Known rows, with every way that one mark hangs from another
C(X(K R V)): [ -9 -28 -62  27 -60 -33 -32 -31 -12  27  44 -43   3  18   9  -2  18 -17
 -29 -16 -30   6  -7  54  18 -20  15  22 -10  -9  -6 -42  10  46 -11  23
  14 -16  -6 -46 -15  44  10 -22  -3 -10 -14  -2 -37  13 -14  21  17 -17
  19  46  15 -20 -29]
K(H): [ 18  -7 -30  -3 -51   7  18  -2 -20 -14  33 -46  -9  -1 -25  -1   0 -27
 -15  -2 -10  20 -12  42  40   3  15  17 -19 -20  12 -34  -8  23  17  -8
  29 -25  -1 -30  24  20  10  -3 -35 -11  -7  -7 -12  28 -23  -3  20 -43
  -6  15  42 -46 -33]
V(X(K)): [  2  18 -34  -1 -54 -34 -15  26 -24  25  32 -52   9   3  -7 -13   9 -25
 -15  -4 -14  -3   7  35  43  -5  25  22  -6 -12   5 -11   1  33  19   9
   4 -10  -3 -48 -14  24   3   1  -9  -9 -14 -24 -16  46 -13  27  -2 -28
  22  18  31 -30   5]
J(H): [ 20 -28 -34   0 -10  -4  17  25 -21   3  37 -32   2  10 -35 -10  22 -28
 -28  19 -15   9  21  52  52   1  22  15 -15 -12  -4  -7 -13  29   2  22
  36 -23   6 -38  -8  13   5 -13 -10  -9  10  25 -16  26 -17  -5  12 -38
  -4  18  37 -29  -9]
G(X(J R V)): [ -4  44 -28  37 -21 -23 -18 -68 -39  -8  32 -52   3   1 -11  14  -5   0
 -30  -5 -19  10 -17  56   4 -16 -17   2 -15 -18   8 -10   5  50  41  17
  41 -57   7 -43 -21   4  13   7   0 -16 -22   0   2 -10 -31   3  14 -25
  -6  31  33  -8 -29]
G(X(M V)): [  6 -16 -23  17 -42 -57 -10   5 -40  -8  41 -61   6  11 -40   5  17 -24
 -19   8 -20   9   5  45  27 -17   9  13 -26 -19   6  14  -7  45  23   7
  36 -37  -1 -42  11   7  23  46  -3 -15  23  39 -30  -6  -8  -4  12 -30
   5  13  32 -22   1]
K(H X): [ 17  -2 -43 -13 -29   5  14  13 -34 -16  35 -44  -8   2 -33   2  23 -21
 -22  -2 -28  27 -10  45  37  -6   3  28 -25 -18   8 -32  -2  33  10 -14
  31 -16  16 -28  29  31   4   7 -33 -11 -14   8 -11  27 -21  -3  19 -43
   4  19  46 -59 -30]
X(G R V): [ 13 -25 -46  36 -54 -32 -23 -60  -8  14  30 -23  -9  11  21   8   5  -9
 -47 -22 -25  -2 -19  58  25 -12   7   9 -16  -4   2 -36   3  46  27   0
  12 -57 -18 -38  -7  19  -2 -32  -6  -8   6  10   4   3 -16   2  35 -36
 -23  44  23 -28 -44]
K(H X(M)): [ 15 -24 -38 -17 -21 -18  10  40 -41 -30  37 -48  -1   4 -61   8  22 -32
 -28  -5 -23  31  -8  37  39 -13  17  22 -31  -3  14 -24  -8  39  10  -8
  38  -9  -3 -28  53  28  11  19 -43 -11  10  28 -30  12 -21  -6  18 -45
   1  12  43 -43 -15]
X(J R): [ 12   6 -32  18  18  -6   0 -29 -16  -4  29 -37   8  -5 -15  13  -6 -14
 -30  -1  -6   9 -12  47  19  -3   2   1  -6   1  12 -20   1  44  44  17
  31 -40  -5 -31  -1  11   2 -30 -24 -11  -7   4   7   9 -36   9  20 -42
 -19  31  41  -7 -37]
K(H X(D M R)): [ 13 -40 -36   2   6  -5 -15   9 -16 -30  41 -24   8   2 -38  16 -15 -33
 -28  -2 -16  33 -22  51  27 -10  17  29 -19  23   4 -42   6  43  12   8
  27 -27   7 -36  39  32  18 -10 -56 -17  -5  20 -29   1 -24   3  25 -39
   9  29  39 -31 -42]
V(X(C D)): [  9  -2 -25   9 -37 -18 -32  31 -11  19  29 -31  20   0 -11   1 -13 -21
 -11  12  -4   9   1  33  35  -3  18  31  -3   5  -6  17   7  47  27  -3
   6 -22  15 -51 -15  11  24  -8 -25  -8  -4 -18 -21  48 -20  35   0 -24
  28  39  31 -31  16]
K(H X(V)): [ 11  13 -44   0 -61   0  -3   0 -38 -18  33 -42 -17  11 -24   2  31 -18
 -27  -4 -33  22 -17  51  31 -11  -8  32 -36 -27   4 -32   2  42  -2  -3
  37 -11  14 -33  37  28  14  17 -21 -12 -18  17 -22  16 -19  -8  20 -36
   5  26  33 -74 -11]
V(X): [ 10  23 -27   4 -42 -41  -3  10 -29  13  30 -42  13   3 -24  -3   2 -19
 -15  -8 -15   1  15  34  50  -3  30  24 -12 -28   9  -4  -3  46  26   4
  14 -19  -8 -42 -11  21   1   0 -12  -6   2   0  -7  40 -15  15  11 -41
   9  16  42 -26  -3]
Z(X(D)): [  5 -41 -28   6  46  -6  -3 -12  -7   5  37 -29  21  -8 -41  17  -8 -27
  14  -8  -1   7  -5  51  23  -3   9  32 -13  -3   5   1   1  31  40  18
  28 -34  35 -37  -7  23  22 -13 -31 -13  10  -5 -26  24 -25   9  14 -42
  18   3  57 -57 -13]
K(H X(J M R)): [  6   9 -33  -1  20  -3   2  -1 -39 -48  35 -51   0  -1 -50  31   7 -26
 -45 -22 -20  37 -24  45  19 -10   5   3 -23  14  25 -35   1  47  25  12
  37 -28 -16 -30  50  20  11  -4 -41 -13   1  10 -11  -6 -40   0  16 -42
  -9  24  41 -16 -37]
P(X(M)): [ 17 -69 -44  -9  32 -56   9  54 -39  -5  47 -47  22   5 -45  14  22 -24
 -10  13 -13  15  27  30  43 -11  39  30 -25   5  12  -9 -10  43  13 -15
  26 -15   4 -34  33  27  16  38 -10  -9  25  50 -31  17  -2   5  21 -47
   6  23  38 -16 -13]
K(X(G)): [ 17 -38 -55   1  -2 -33   1  -5 -23  14  33 -29  -7  -3 -22   4  34 -14
 -41  -2 -31   9  -1  50  29 -14  -8  26 -16 -15   6 -23  -3  38  33 -16
  18 -41  15 -28  12  30 -11  -1 -17  -6  -3  16  -1  29 -17   3  25 -47
  -1  23  46 -39 -28]
G(X): [ 12 -17 -30   5 -26 -31   5  -5 -33  -1  37 -56   7  -9 -30  -7   7 -14
  -6  10 -13   9   9  46  32  -8   3  12 -11 -23   5   2  -4  32  32 -11
  29 -43  21 -38 -13  14   5  31 -12 -15  -1  12 -14  25  -8   4  17 -36
   0   9  47 -24 -22]
C(X(G K(H))): [ -4 -19 -62  -2 -48  -4   4 -25 -10  -5  41 -51 -13   0 -13   6  24 -33
 -41 -49 -35  11 -22  52  31 -10   1  18 -12 -17  11 -67   1  16   9 -27
   2 -39  -1 -34  11  49   1 -29 -39  -5 -11 -50  -9  35 -28   1  17 -30
   1  14  32 -35 -33]
C(X): [  8 -37 -49   0   0 -34   9  -4 -21  17  36 -41  10   5 -40  -1  24 -24
 -14  -8 -22  12  14  44  30 -11  20  29 -10 -31   5 -30   0  43  13  -9
  30 -14  10 -32  10  39   7  -7 -24  -5  14   9 -31  33 -20   9  21 -40
   9  24  50 -17 -20]
Z(X(D G J R)): [ -7  -2 -31  32  81   3 -17 -75  -2  -1  31 -21  11 -16 -19  46 -24 -12
 -24 -41  -5   2 -28  61  -1  -8 -16   9  -7  24  16 -23  11  39  73  13
  13 -82  20 -36 -25  19  12 -51 -32 -13  -2 -39  12   2 -48   9  17 -42
  -8  11  48 -26 -34]
Z(X): [  6 -36 -33   3  24 -21   5   2 -19   7  38 -39  12  -3 -39  12   2 -18
   6 -19  -7  11   2  42  34  -6  18  15 -19 -13  15  -5  -2  30  32  20
  26 -30  10 -32 -10  24  12   4 -15 -11  25   5 -15  23 -21   6  17 -46
   6  -2  55 -54 -10]
C(X(D J)): [ -1 -29 -34   8  70  -5   1 -26 -19   4  29 -44  20 -10 -53  16  18 -34
 -15  10 -11   7   1  51   0  -5 -18  41  -5 -18   2  -6   7  47  46  -6
  40 -26  35 -33  12  31  21 -29 -42  -6 -16 -16 -28  28 -48  13  12 -35
  17  31  58 -17 -17]

Rows
[   7  -35  -44   16 -105   -6  -37   32   -8   22   35  -41   -8    9
   25   -4   31  -21  -23   17   -8    9  -15   42   16  -13    1   11
  -13   -2  -10    6   -3   31   -3    5   13   -9    1  -45    0   11
   21    2    1  -13   -1   -4  -28   30  -16   24    5  -11   20   43
    9  -53   28] -> X(C K V)
[ -4 -38 -40  32   1 -50 -26 -40 -14   1  40 -28   7  14 -19  37 -10 -17
 -34 -58 -26   8 -22  54  25 -22  35   0 -31  19  22 -24   3  42  30  34
  11 -61 -35 -38  -1  22  14 -12  -7 -13  39  14  -8 -21 -16   0  22 -39
 -18  10  29 -33  -9] -> Z(X(G M R V))
[  1  19 -38   3 -14  20   7 -28 -12 -20  28 -55 -17 -12   1  16  15 -31
 -45 -25 -10   4 -37  50  10   3 -30  -2 -14  -7  16 -37  -6  14  46 -15
  12 -49  -5 -31  21  16   1 -39 -37 -12 -18 -63  12  27 -46  -1  12 -33
 -14  12  35 -36 -17] -> X(G J K(H))
[  5  20 -49  -9 -11  27   1  48 -33 -23  43 -58  -1  -7   5  23  19 -19
 -21  -9  -9  30 -19  33  17  -8 -17   8 -12  15  12 -14   3  24  14 -29
  13 -16  22 -40  16  14  27  13 -21 -13 -12 -43 -16  36 -31  20   2 -18
  15  36  17 -45  11] -> P(X(C J K(H)))
[ -1 -18 -41  16  63   2  14 -36 -15  11  29 -30  10   2 -53  19  20 -38
 -55 -11 -29   6   5  61   8  -3 -25  30  -5  -5  -1 -19  -2  35  31  -9
  35 -55  31 -39  -6  25  15 -52 -35  -1  -8 -27 -14  19 -48  -5   9 -31
   4  16  41  -5 -13] -> C(X(D G J(H)))
[ 10 -41 -51  19 -51 -10 -42  -4 -14  15  31 -11  -4   1   5  15  38 -15
 -39  17 -26  11 -19  55   5 -19 -30  41 -15  10 -13  -6   8  46  16 -31
  12 -40  36 -43  12  20  20 -10 -20 -10 -10   5 -21  27 -21  14  14 -22
  22  44  24 -55  10] -> K(X(C D G V))
[ 11 -71 -45   1  24  -9  -9  29 -14  18  46 -32  24  -9 -10   1  15 -25
   7  33  -4  -2  15  43  24  -5   0  46  -7  18 -12  -8   3  32  13 -11
   7 -20  47 -43  -4  33  18  -1 -15 -13  -9  -1 -32  42 -10  20  12 -29
  25  38  33 -38 -22] -> P(X(D K))
[  9 -35 -28  12 -29 -52  -9   0 -27 -16  44 -53  19  -1 -32   5 -13 -17
 -19  -3 -13  15   1  45  38 -17  38  -4 -11   8  12 -16  -4  41  26  12
  23 -45 -13 -39  -9  11   9  27 -17 -17  18  29 -16  -4  -7   5  20 -37
  -6  19  36  16 -35] -> G(X(M R))
[ 10 -20 -57  23 -78 -19 -44   6 -25   8  36 -28  -4  15  10  11  21   0
 -37   5 -27  25 -13  49  22 -27   5  17 -18  11  -3 -13   9  55  -9  17
  19 -15   9 -39  -2  20  13   2  -2 -12  -3  29 -21  15 -11  21  23 -22
  13  58  17 -37  -4] -> K(X(C R V))
[ -6 -49 -47   5  10 -16  -4 -12  -4  24  40 -36   0  -8  -7  16  12 -23
 -18 -38 -15   1 -13  50  25 -12   6   5 -15   6  13 -17   0  15  35  14
  -1 -50   5 -34 -18  28  -1 -18 -11 -15  20 -37  -2  25 -17  11   8 -35
   2  -4  37 -51  -6] -> Z(X(G K))
[ 12  -7 -36   4 -42  13 -14 -11 -25 -13  30 -31  -7   5 -20   6  23 -26
 -20  11 -26  20 -19  57  17  -5 -17  52 -31 -24  -6 -24   5  41   3  -6
  43 -19  38 -39  36  28  23   0 -34 -15 -32   9 -33  18 -24  -3  22 -30
  23  37  39 -77 -19] -> K(H X(D V))
[  8 -70 -43  13 -45   3 -32  24  20  16  35 -26   1 -14  25   1  11 -28
 -25  14   1   4 -22  47  14  -9  -8  20   5  23 -13  -2   1  19  24 -18
  -9 -44  18 -43 -14  12  15 -37 -31 -13   4 -37 -14  46 -23  28   5 -17
  22  38  22 -37  -1] -> X(C D G K)
[  2  40 -44   9 -14   6   1 -44 -40 -18  21 -44 -21   3 -22  28  36 -17
 -57 -25 -37  18 -33  53   5 -11 -39  19 -34 -26  16 -30   2  38  28 -17
  31 -46  11 -29  39  22   5 -15 -24  -8 -24 -21   5   8 -41 -14  18 -36
 -12  22  38 -61  -9] -> K(H X(G J V))
[ 17  -9 -48  -8 -30   0  15 -13 -24 -16  32 -36 -16  -1 -20   6  24 -23
 -40 -27 -33  20 -20  52  35  -9  -6  24 -26 -18  13 -51  -4  25  23 -28
  20 -42   9 -27  28  32  -5  -7 -37 -10  -7 -12   4  29 -21  -9  22 -46
 -11  15  41 -54 -35] -> K(H X(G))
[   3  -28  -48   32 -108   -7  -50    4    1   14   40  -39   -6   12
   49    1    9  -13  -29    5   -9   12  -24   50   22  -18    7   -3
   -9   14   -7  -16    6   39  -11   28    9  -18  -12  -49  -18   11
   19  -16    4  -13    1  -10  -19   20  -12   32   11   -8   15   59
    1  -37    4] -> X(C K R V)
[ 10 -12 -56  22  29 -16 -12 -19 -24   6  40 -36  10  -6  14  42   3   5
 -43 -23 -15  14 -10  42  15 -18  -9   1  -2  50  16 -26   5  43  36 -31
   1 -61   8 -37 -15  14   7 -12  -7  -7   7 -12  19  24 -24  18  23 -34
 -15  45  17   2 -26] -> P(X(C G J R))
[  7 -67 -57  13 -20  -8 -37  44   2  15  48 -29  24  -7  32  15 -10 -12
  -1  17  -3  16  -2  44  18 -15   5  29   5  56 -11 -23  12  35   2 -10
  -6 -24  34 -52 -25  25  24 -11 -13 -14 -10 -11 -26  36  -9  39  13 -14
  30  62  11 -19 -21] -> P(X(C D K R))
[ 14 -62 -49   1 -30 -34 -29  57 -24  -9  43 -31  12   5 -22  14  15 -14
 -38   4 -19  33  -9  38  30 -26  33   9 -13  37   5 -13   3  52   2  16
  16 -14 -10 -36  19  18  13  13 -22 -11  28  43 -31  14 -12  24  14 -32
   8  41  24 -11  -4] -> K(X(C M R))
[  6   9 -35  30 -23 -39 -27 -47  -1  17  25 -16  19  -3   8   9 -32 -12
 -41 -23 -22  -8 -10  49  33  -4  14  24   3   6   2 -29   9  45  46   0
  -5 -63  -2 -50 -34  26   0 -44 -26  -8 -11 -24  13  27 -18  21  19 -36
  -1  36  30 -15 -39] -> V(X(D G R))
[ -1 -50 -56  35 -32 -67 -21 -44 -18  11  40 -31   5  19 -21  23  18 -24
 -56 -43 -38   7 -10  54  20 -25  33  13 -19   0   8 -48   4  56  17   6
  14 -42 -31 -38  14  39   8 -20 -17  -6  27  19 -23  -8 -18   1  27 -34
 -12  32  22  -3 -29] -> C(X(G M R V))
[ -4  -6 -35  19 -69 -14 -56  27   6  17  36 -35  22  -4  29   0 -23 -15
 -21   1  -6   9 -13  40  27  -9  17  14   9  38 -11  -4  15  39  12  10
 -13 -25  -2 -59 -40  15  20 -26 -20 -12 -15 -42 -23  43 -15  51  -3  -8
  34  52  11 -19   0] -> V(X(C D K R))
[  3 -73 -57  12  -8 -57 -18  17 -27  14  47 -40   5  12  -2  21  44 -24
 -33 -11 -26  -1   4  40  23 -19  17  24 -28  16   6 -19  -5  39   5 -19
   2 -31  -2 -44  19  31  14  15   3 -12  16  19 -20  10  -3   7  18 -29
  -1  26  12 -28   1] -> P(X(G K M V))
[ -2  -5 -37  17 -84 -29 -21  -9 -27   7  41 -64  -3  -2  -1  -8  22 -17
 -11  14 -20   0  -3  53  21 -14  -5  13 -18 -22  -5  -1  -1  32  15  16
  23 -33  16 -48 -22  16  14  30   8 -18 -16  -7 -23  14  -8   9   7 -13
  20  26  25 -38  -2] -> G(X(K V))
[  7  -9 -28  14 -48 -63 -16  12 -28   3  36 -42  24   9 -28   9 -18 -17
 -32 -22 -18   8   7  33  50  -9  61   8 -13   9  15 -12   0  55  22  22
  14 -23 -39 -45  -6  20   3  -3 -20  -8  19  18 -11  11 -13  19  14 -41
  -1  26  25   2 -18] -> V(X(M R))
[  5 -50 -54  25  17 -30 -15 -64  10  22  36 -18  13  -3 -13   9  -8 -18
 -36 -28 -23   2  -7  60  15 -14   9  29   5  10  -3 -51  11  44  38 -19
   4 -56  19 -36 -17  45   3 -51 -39  -6  -5 -17 -10  23 -24  11  31 -37
  -1  37  39  -4 -57] -> C(X(D G R))
[  4 -47 -46  21  10 -23 -13 -32   2  13  40 -27  18  -1 -25   6  -9 -23
 -12  -2 -20   9  -1  56  17 -10  18  35   3   6  -6 -40  13  47  25  -5
  20 -33  23 -40 -14  44  12 -38 -33  -7  -6   3 -33  23 -23  18  25 -34
  17  40  42  -6 -47] -> C(X(D R))
[ 16 -29 -57  16 -10 -43  -6 -25 -32  20  40 -32   3   8  -1  19  32  -7
 -29 -11 -30  -6   5  46  31 -13   1  32 -25 -12   7 -21  -4  45  21 -33
  12 -44  17 -39   8  33   8   7   4  -6   3  21  -4  18  -6  -2  32 -39
 -11  37  25 -38 -15] -> P(X(G V))
[  0  44 -32  -6 -75  -8  -6  21 -23  -4  32 -57  -1   3  -5  -3   0 -28
 -20 -25 -18   9 -11  36  49   0  22  17 -13 -19  11 -26   0  22  14   5
   6 -14 -17 -46  -2  22   9  -4 -18 -10 -20 -46 -11  41 -20  19   2 -26
  15  13  26 -47  -7] -> V(X(K(H)))
[ 10 -79 -47 -11  18 -47  -1  67 -30   6  53 -48  21   0 -32   8  25 -33
  -6  16  -8   9  19  30  37 -14  29  23 -19  13   9 -11  -7  35   3  -4
  11  -9   6 -39  19  30  14  27 -11 -12  23  26 -31  21  -2  13  11 -36
  18  23  27 -19 -10] -> P(X(K M))
[ -8 -51 -38  21  34   0 -31  -9  11   8  44 -30  20  -9  -6  14 -25 -22
   7 -15  -2   8 -17  57  16  -9   9  15  -7  28  -1 -25  11  23  27  42
  10 -37  21 -45 -28  28  16 -30 -26 -17   8 -27 -22  17 -25  27   8 -26
  23  20  38 -47 -30] -> Z(X(D K R))
[ -1 -17 -39  19 -43 -12 -27  10 -22  10  40 -36   0   8 -15  30  11 -13
  -7 -22 -11  16 -14  41  21 -17   3  14 -26  -2   9   9   1  39  14  28
  25 -22   5 -40  -8  10  30  15   0 -12  22   3 -24  21 -18  16   7 -25
  13  23  29 -67  34] -> Z(X(C V))
[  5   6 -49  15 -15 -12 -24 -15 -36   5  27 -34 -18  -1  -4  29  45  -4
 -60  -7 -29  14 -24  46  -1 -20 -41  19 -20  -3   5   3   3  50  29 -18
  22 -40  15 -33  23  10  14  -9  -5  -5  -2   0   3  21 -36   9  11 -25
   2  40  25 -46  20] -> K(X(C G J V))
[  8 -12 -26  -1 -70 -53 -24  65 -32   2  34 -49  20   8 -36  10  -2 -27
 -32  -5  -9  17   5  20  45 -12  45  10 -14   6  13  19  -4  50  18  -6
   7  -7 -31 -43   8   6  21  20 -19  -6  32  12 -24  31 -13  30  -3 -31
  15  21  23 -19  30] -> V(X(C M))
